What can hang from each mark
q_911: q_244
q_835: q_440
q_493: q_4 q_911
q_440: q_243 q_835
q_856: q_440
q_244: q_856
q_243: q_493 q_628
q_628: q_856
q_4: q_493 q_628

Known rows, with every way that one mark hangs from another
{q_628 {q_856 {q_440 q_243 q_835}}}: +0.70,+0.83,+1.35,+0.60,-1.34,+0.72,+0.66,+0.84,-0.18,+2.66,-0.04,+1.99,+0.54,-0.44,-1.08,-0.33,+4.05,+1.67,-2.99,+0.32,+0.74,-0.33,-0.01,-0.04,+0.55,-0.82
{q_4 {q_493 q_911}}: -0.36,+1.21,+0.77,-0.42,+0.06,+0.08,-0.10,-1.73,-0.43,+0.60,+1.05,-1.53,+0.72,-0.35,-1.70,-0.02,-1.15,-0.07,+1.70,+2.55,-0.48,-0.01,+0.29,-0.30,-0.07,+0.51
{q_911 {q_244 {q_856 {q_440 {q_243 q_493} q_835}}}}: +0.00,+0.94,+0.44,-1.09,-0.96,+0.37,+1.97,+0.15,-0.29,+1.27,+0.55,-0.24,-1.20,-0.28,-0.77,-0.57,+1.14,+0.87,-1.36,+0.64,+1.13,-1.56,+0.13,+0.32,-2.22,+0.26
{q_440 {q_243 {q_493 q_4} {q_628 q_856}} q_835}: -0.89,+3.09,+2.39,-0.43,+0.55,-0.07,+1.60,+2.00,-0.61,+1.34,+0.40,+0.83,-0.09,-0.58,+0.89,-0.35,+2.66,+0.69,-0.98,+2.37,+1.09,-0.96,+0.45,-0.98,-1.98,-0.58
{q_440 {q_243 {q_493 {q_4 q_628}}} q_835}: -0.81,+2.12,-0.52,-1.68,+0.19,-0.31,+2.33,+2.02,-0.29,+1.56,+0.64,-0.76,-0.29,-0.18,+0.89,-0.07,+4.79,+0.65,-0.28,-0.72,+0.97,-0.31,+0.45,-0.14,-1.60,-0.01
{q_244 {q_856 q_440}}: +0.11,-1.33,+0.04,+0.22,-0.27,+0.21,+0.18,-0.88,-0.47,+1.47,-0.88,+0.58,-0.78,-0.30,-0.91,-0.37,-0.75,+0.82,-0.50,+0.19,+0.60,-0.56,+1.23,-0.19,+0.04,+0.01
{q_243 q_493 {q_628 q_856}}: +0.04,+0.63,+1.32,-0.44,+1.32,+0.38,+0.38,+1.50,-0.39,+0.34,-0.69,+0.84,+0.32,-0.73,+1.22,-0.28,-1.56,-0.22,-1.08,+2.68,+0.40,-0.99,+1.10,-0.79,-0.66,-0.30
{q_493 q_911}: -0.26,+0.18,+0.76,+0.45,-0.25,+0.29,-0.27,-1.14,-0.02,+0.15,+0.54,-0.54,+0.41,-0.05,-1.53,-0.03,-1.91,+0.00,-0.06,+1.02,-0.31,-0.11,-0.29,-0.24,-0.22,+0.63
{q_835 {q_440 {q_243 {q_493 q_4} {q_628 q_856}}}}: -0.32,+3.33,+2.09,+0.17,+0.85,-0.22,+1.82,+1.94,-0.44,+1.28,+0.40,+1.43,+1.16,-0.36,+0.12,-0.17,+3.29,+0.04,+0.59,+3.55,+1.00,-0.53,+1.41,-0.33,-0.55,+0.58
{q_856 q_440}: +0.64,-0.38,+0.02,-0.58,-1.05,+0.19,+0.25,-0.68,-0.02,+1.68,-0.91,+0.51,-0.31,-0.18,-0.66,-0.16,+1.03,+0.22,-0.66,-0.69,+0.52,-0.35,+0.40,+0.33,+0.82,+0.15
{q_244 {q_856 {q_440 q_835}}}: -0.09,-0.62,+0.21,+0.17,-0.38,+0.42,+0.30,-0.47,-0.64,+1.86,-0.22,+0.79,-1.04,-0.51,-0.91,-0.59,+0.98,+1.46,-1.96,-0.49,+0.87,-0.96,+0.70,-0.57,-0.56,-0.42
{q_628 {q_856 {q_440 {q_243 {q_493 q_4}} q_835}}}: -0.10,+0.25,+1.71,-0.34,-0.47,+0.32,+1.65,+0.84,-0.42,+3.07,-0.09,+0.95,+0.48,-0.34,-0.15,-0.36,+4.14,+1.39,-0.76,+0.89,+1.08,-0.96,+0.39,-0.43,-0.48,-0.13
{q_243 {q_493 {q_911 q_244}} {q_628 {q_856 q_440}}}: +0.73,+1.92,+2.39,-1.16,-0.20,+0.84,+1.29,-0.33,-0.24,+1.48,-0.37,-0.13,+0.67,-0.69,-0.75,-0.15,-3.53,-0.47,-1.64,+4.20,+0.99,-1.77,+0.40,-0.42,-0.55,+1.30
{q_493 {q_4 q_628} {q_911 {q_244 {q_856 q_440}}}}: -0.22,+1.12,+0.34,-1.06,+0.00,+0.09,+1.89,-1.41,-0.70,+2.37,+0.33,-1.61,-0.36,-0.15,-1.35,+0.19,-2.01,+0.30,+0.26,+2.59,+1.70,-0.73,+0.97,-0.78,-0.88,+1.99
{q_4 q_493 {q_628 {q_856 {q_440 q_243 q_835}}}}: +0.83,+2.13,+0.13,-1.22,-0.64,+0.40,+1.50,+1.22,-0.69,+3.60,+0.20,+0.62,+0.92,-0.87,-0.73,-0.08,+5.69,+1.46,-2.22,+1.37,+1.17,+0.28,+1.41,-0.37,+1.03,-0.72
{q_911 q_244}: +0.23,+1.08,+0.27,-0.54,-0.20,+0.03,+0.65,+0.04,+0.21,-0.78,+0.63,-0.91,+0.02,+0.19,+0.13,+0.23,-1.17,-0.54,+0.05,+1.16,+0.47,-0.18,-0.76,+0.28,-0.82,+0.81
{q_911 {q_244 {q_856 q_440}}}: +0.33,-0.10,+0.49,-0.41,-0.42,+0.22,+0.81,-0.96,-0.30,+0.75,-0.15,-0.39,-0.91,-0.12,-0.83,-0.08,-1.93,+0.24,-0.58,+1.49,+1.09,-0.92,+0.44,-0.06,-0.64,+0.78
{q_835 {q_440 q_243}}: +0.31,+2.05,+0.15,+0.80,-0.87,-0.06,+0.84,+0.86,+0.21,+0.46,+0.76,+1.06,+0.65,+0.09,-1.24,-0.07,+4.37,+0.36,+0.10,+0.39,+0.08,+0.35,+0.36,+1.01,+0.45,+0.21
{q_835 {q_440 {q_243 q_493 q_628}}}: +0.05,+3.68,+0.71,-0.56,-0.28,-0.12,+1.75,+1.46,+0.00,+0.14,+0.18,+1.16,-0.01,-0.43,-0.17,-0.29,+3.07,-0.39,-0.28,+0.87,+0.41,-0.58,+1.03,+0.79,-0.95,+0.17
{q_244 q_856}: -0.45,-0.75,+0.00,+0.69,+0.87,+0.09,-0.34,-0.27,-0.50,-0.03,-0.06,-0.01,-0.63,-0.09,-0.38,-0.23,-1.55,+0.53,+0.06,+0.98,+0.13,-0.22,+0.82,-0.65,-0.67,+0.00

Rows
-0.70,+1.28,+0.12,-0.63,+0.37,-0.10,+1.11,-0.37,-0.38,+1.39,+0.48,-1.32,+0.47,-0.06,-0.69,+0.35,-0.05,-0.02,+0.55,+0.95,+0.55,+0.15,+0.43,-0.78,-0.10,+1.20
{q_493 {q_4 q_628} q_911}
-0.55,+1.83,+0.49,-0.20,-0.14,-0.49,+1.92,+0.83,-0.03,+0.87,+0.87,+0.13,+0.77,+0.21,-0.46,-0.04,+4.31,+0.04,+2.38,+1.01,+0.39,-0.24,+0.59,+0.61,-0.52,+0.95
{q_835 {q_440 {q_243 {q_493 q_4}}}}
-0.58,+3.21,+1.04,-1.08,-0.38,+0.04,+1.45,+1.67,-0.12,+0.26,+0.27,+0.76,-1.41,-0.68,+0.45,-0.66,+2.15,+0.24,-1.79,-0.07,+0.51,-0.96,+0.02,+0.22,-2.43,-0.91
{q_440 {q_243 q_493 q_628} q_835}
-0.14,+2.54,+1.89,-0.23,+0.41,+0.42,+0.98,+2.36,-0.40,+0.83,+0.29,+1.43,+0.02,-0.82,+0.66,-0.53,+1.71,+0.69,-2.66,+1.86,+0.54,-0.88,+0.36,-0.50,-1.59,-0.94
{q_440 {q_243 q_493 {q_628 q_856}} q_835}
+0.51,+2.31,+0.33,-1.00,+1.01,+0.50,+0.93,-0.11,-0.59,+1.03,+1.31,-2.12,+1.91,-0.48,-0.91,+0.46,-1.21,-0.26,+0.06,+5.09,+0.54,+0.22,+0.57,-0.96,+0.58,+1.36
{q_4 {q_493 {q_911 q_244}} {q_628 q_856}}
-1.12,+1.40,+0.97,-0.83,-0.34,-0.30,+1.72,+0.88,-0.17,+0.74,+0.89,-0.49,-0.36,-0.01,+0.24,-0.35,+4.06,+0.68,+0.68,-0.45,+0.59,-0.69,-0.33,+0.03,-2.00,-0.14
{q_440 {q_243 {q_493 q_4}} q_835}
-1.30,+1.67,+1.51,-0.38,-0.62,+0.06,+1.31,-0.20,-0.21,+1.18,+1.50,-1.03,+0.08,-0.05,-1.22,-0.30,+1.93,+0.67,+0.87,+0.84,+0.15,-0.89,-0.64,-0.21,-2.13,+0.36
{q_440 {q_243 {q_493 q_4 q_911}} q_835}
-0.60,+2.18,+2.16,-0.43,+0.94,-0.27,+1.29,+1.59,-0.44,+0.96,-0.09,+0.67,+0.10,-0.31,+0.76,-0.15,+0.98,+0.01,+0.44,+3.07,+0.81,-0.68,+0.98,-0.65,-1.38,-0.10
{q_440 {q_243 {q_493 q_4} {q_628 q_856}}}
-0.82,+1.34,+0.30,-0.45,+1.01,-0.11,+1.50,-0.67,-0.77,+0.63,+1.19,-2.39,-0.10,+0.02,-0.82,+0.31,-2.93,-0.05,+0.65,+3.28,+1.33,-0.39,+0.54,-1.10,-1.57,+1.96
{q_493 {q_4 q_628} {q_911 {q_244 q_856}}}
+0.12,+3.16,+2.22,+0.96,+0.31,+0.65,+1.19,+0.91,-0.24,+1.04,+0.68,+1.34,+1.63,-0.63,-1.46,-0.26,+0.83,+0.18,-0.90,+3.94,+0.12,-0.71,+1.04,-0.06,-0.12,+0.51
{q_835 {q_440 {q_243 {q_493 q_911} {q_628 q_856}}}}
-0.43,+1.19,+0.31,-0.65,+0.85,+0.13,+1.99,+2.63,-0.54,+2.27,+0.57,-0.10,+0.72,-0.27,+1.04,-0.10,+4.51,+1.19,-1.14,+0.86,+1.14,-0.25,+0.75,-0.88,-0.83,-0.16
{q_440 {q_243 {q_493 {q_4 {q_628 q_856}}}} q_835}
-0.25,+1.55,-0.34,-2.19,-1.02,-0.17,+2.93,+1.22,-0.33,+3.11,-0.29,-0.26,-0.42,-0.39,+0.31,-0.22,+5.31,+0.94,-1.01,-1.74,+1.48,-0.81,+0.83,+0.19,-0.96,+0.17
{q_856 {q_440 {q_243 {q_493 {q_4 q_628}}} q_835}}
-0.01,+0.69,+1.95,-1.19,+0.62,+0.01,+1.33,+0.44,-0.59,+2.62,-1.38,+0.79,+0.15,-0.64,+0.73,-0.18,-0.04,-0.05,+0.13,+2.61,+1.42,-1.39,+1.66,-0.84,-0.35,+0.45
{q_243 {q_493 q_4} {q_628 {q_856 q_440}}}
-0.27,+2.77,+1.60,-0.24,-1.06,+0.09,+1.08,+0.43,-0.58,+1.96,-0.39,+1.72,-2.14,-0.87,-1.06,-0.76,+1.90,+1.19,-3.02,+0.05,+1.32,-0.90,+0.89,-0.16,-1.62,-0.94
{q_244 {q_856 {q_440 {q_243 q_628} q_835}}}
+0.17,+3.57,+1.44,-0.92,-2.00,+0.05,+1.44,+0.79,-0.11,+2.04,-0.31,+1.69,-1.50,-0.76,-0.81,-0.50,+3.47,+0.71,-3.30,-0.84,+1.20,-0.70,+0.10,+0.36,-0.85,-0.89
{q_856 {q_440 {q_243 q_628} q_835}}
+0.20,+1.64,+0.94,-0.25,-1.51,+0.27,+1.40,+0.03,-0.31,+1.27,+0.70,+0.21,-1.17,-0.20,-1.44,-0.42,+1.72,+1.08,-2.11,+0.49,+1.33,-0.84,-0.25,+0.22,-1.52,+0.00
{q_911 {q_244 {q_856 {q_440 q_243 q_835}}}}
-0.65,+1.18,+1.12,-0.12,-0.93,+0.57,+0.89,-0.08,+0.01,+0.43,+1.28,-0.57,-0.07,-0.18,-1.50,-0.54,+1.11,+0.75,-0.95,+0.29,-0.25,-0.95,-0.59,+0.29,-1.65,-0.08
{q_440 {q_243 {q_493 q_911}} q_835}
+0.32,+1.39,+0.65,-0.35,-2.17,+0.22,+1.10,+0.12,+0.05,+1.98,-0.03,+1.18,-0.62,-0.26,-1.08,-0.35,+4.23,+1.12,-2.25,-1.49,+0.74,-0.49,-0.33,+0.70,-0.28,-0.64
{q_856 {q_440 q_243 q_835}}
-0.05,+0.25,+0.02,-0.07,+1.45,+0.00,+0.84,+1.43,-0.58,+1.84,-0.18,-0.06,+1.42,-0.14,+0.97,+0.45,+1.46,+0.50,-0.14,+1.77,+1.12,+0.41,+1.10,-1.22,+0.79,+0.44
{q_493 {q_4 {q_628 q_856}}}
+0.02,+0.83,+1.16,-0.92,-0.36,+0.19,+0.76,-2.69,-0.72,+1.34,+0.80,-1.78,-0.10,-0.41,-2.44,-0.10,-3.15,+0.05,+1.39,+4.18,+0.57,-0.78,+0.84,-0.43,-0.58,+1.37
{q_4 {q_493 {q_911 {q_244 {q_856 q_440}}}}}
+0.08,+2.49,+1.88,+0.68,+0.16,+0.14,+0.17,+1.60,-0.21,+0.64,-0.25,+1.66,-0.15,-0.48,-0.15,-0.04,+0.69,+0.23,-1.73,+2.38,+0.60,-0.02,+0.57,-0.35,-0.41,-0.77
{q_440 {q_243 {q_628 q_856}}}
+0.13,+1.51,-0.13,+0.02,-0.45,+0.06,+1.37,+1.05,+0.23,+0.37,+0.64,+0.51,+0.93,+0.04,-0.70,-0.16,+3.76,+0.05,+0.90,+0.27,-0.08,-0.25,+0.58,+0.99,-0.12,+0.43
{q_835 {q_440 {q_243 q_493}}}
-0.97,+1.62,+1.10,-1.69,+1.06,-0.54,+1.23,+0.53,-0.38,+0.21,-0.39,-0.45,-0.72,-0.39,+1.29,-0.16,-0.40,-0.74,+1.35,+1.36,+0.88,-0.95,+0.78,-0.52,-1.82,+0.37
{q_243 {q_493 q_4} q_628}
-0.42,+3.91,+1.38,-0.43,-1.02,-0.12,+1.05,+1.38,-0.10,+0.35,+0.37,+1.07,-1.52,-0.55,-0.19,-0.40,+2.59,+0.43,-2.45,-0.21,+0.73,-0.35,-0.31,+0.13,-1.70,-1.05
{q_440 {q_243 q_628} q_835}
-0.48,+2.46,+0.07,-0.62,-0.12,-0.11,+2.63,+0.62,-0.17,+1.79,+1.17,-0.80,+1.42,+0.01,-1.20,+0.08,+3.55,+0.21,+1.46,+1.25,+0.54,-0.16,+1.10,+0.28,-0.33,+1.70
{q_835 {q_440 {q_243 {q_493 {q_4 q_628} q_911}}}}
-0.01,-1.04,+0.14,-0.38,-0.40,+0.26,+1.00,-0.26,-0.22,+1.49,-0.75,+0.38,-0.87,-0.26,-0.91,-0.57,+0.30,+0.92,+0.04,+0.14,+0.34,-1.11,+1.48,+0.53,-0.78,+0.01
{q_244 {q_856 {q_440 {q_243 q_493}}}}
+0.28,+1.45,+2.39,-0.51,-0.24,+1.05,+0.89,-0.01,-0.56,+2.65,-0.41,+1.19,+0.49,-1.13,-0.86,-0.65,-0.83,+0.79,-3.07,+2.45,+0.83,-1.84,+0.64,-1.02,-0.39,-0.13
{q_243 {q_493 q_911} {q_628 {q_856 {q_440 q_835}}}}
+0.56,-0.01,+1.13,-0.09,-0.81,+0.81,+1.15,+1.07,-0.12,+2.59,-0.28,+1.34,+0.54,-0.55,-0.56,-0.50,+3.56,+1.38,-2.16,+0.31,+0.53,-1.17,+0.35,+0.02,-0.01,-0.73
{q_628 {q_856 {q_440 {q_243 q_493} q_835}}}
+0.02,+1.59,+1.67,-0.17,+0.69,+0.27,+0.76,+1.78,-0.26,+0.35,-0.40,+1.16,+0.11,-0.53,+0.51,-0.23,+0.19,+0.06,-1.18,+2.39,+0.28,-0.77,+0.93,-0.16,-0.95,-0.54
{q_440 {q_243 q_493 {q_628 q_856}}}
-0.53,+4.67,+2.14,-1.26,-0.97,+0.32,+2.10,+0.50,-0.04,-0.25,+1.58,-0.81,-0.62,-0.52,-0.83,-0.40,-0.71,-0.22,-1.83,+2.13,+0.65,-1.52,-1.04,+0.23,-3.24,+0.50
{q_440 {q_243 {q_493 {q_911 q_244}} q_628} q_835}
+0.01,+1.99,+1.47,-0.70,-1.30,+0.17,+0.98,-2.23,-0.55,+1.59,+1.25,-1.46,-0.31,-0.34,-3.16,-0.10,-1.14,+0.28,+1.25,+4.28,+0.55,-0.59,+0.60,+0.19,-1.11,+1.08
{q_4 {q_493 {q_911 {q_244 {q_856 {q_440 q_243}}}}}}
-1.21,+3.48,+1.54,-1.43,-0.17,-0.52,+1.85,+1.37,-0.34,+0.75,+0.58,+0.09,-1.32,-0.45,+0.59,-0.45,+2.76,+0.11,-0.15,+0.57,+1.09,-1.00,+0.10,-0.19,-2.79,-0.30
{q_440 {q_243 {q_493 q_4} q_628} q_835}
+0.35,+3.08,+1.51,+0.40,+0.47,+0.32,+1.24,+2.26,-0.19,+0.75,+0.09,+2.00,+1.20,-0.58,-0.07,-0.26,+2.69,+0.17,-0.92,+2.87,+0.57,-0.65,+1.38,+0.13,-0.07,+0.07
{q_835 {q_440 {q_243 q_493 {q_628 q_856}}}}
+0.77,+1.09,+1.79,-0.07,-0.21,+0.44,+0.40,+0.50,-0.40,+2.20,-1.35,+1.96,-0.07,-0.82,-0.04,-0.16,-0.08,+0.29,-2.22,+1.92,+1.04,-0.65,+1.12,-0.54,+0.87,-0.27
{q_243 {q_628 {q_856 q_440}}}
-0.46,+1.11,+0.18,-0.60,-0.63,+0.21,+1.23,+1.21,+0.08,+0.17,+0.66,+0.02,-0.47,-0.17,+0.00,-0.52,+2.92,+0.66,-0.74,-0.92,+0.00,-0.74,-0.33,+0.42,-1.58,-0.62
{q_440 {q_243 q_493} q_835}
+0.27,+1.72,+0.67,-0.47,-0.56,+0.24,+1.88,+1.62,-0.55,+3.86,-0.10,+1.00,+0.43,-0.42,-0.21,+0.06,+5.74,+1.55,-2.27,+0.12,+1.76,+0.06,+0.73,-0.67,+0.51,-0.23
{q_493 {q_4 {q_628 {q_856 {q_440 q_243 q_835}}}}}
+0.40,+0.12,+1.10,-0.18,+0.26,+0.50,+1.03,-0.39,-0.63,+3.66,-0.37,-0.14,+1.51,-0.41,-1.05,+0.30,+0.30,+0.70,-0.68,+2.00,+1.22,-0.17,+1.21,-1.09,+1.43,+1.16
{q_493 {q_4 {q_628 {q_856 q_440}}} q_911}
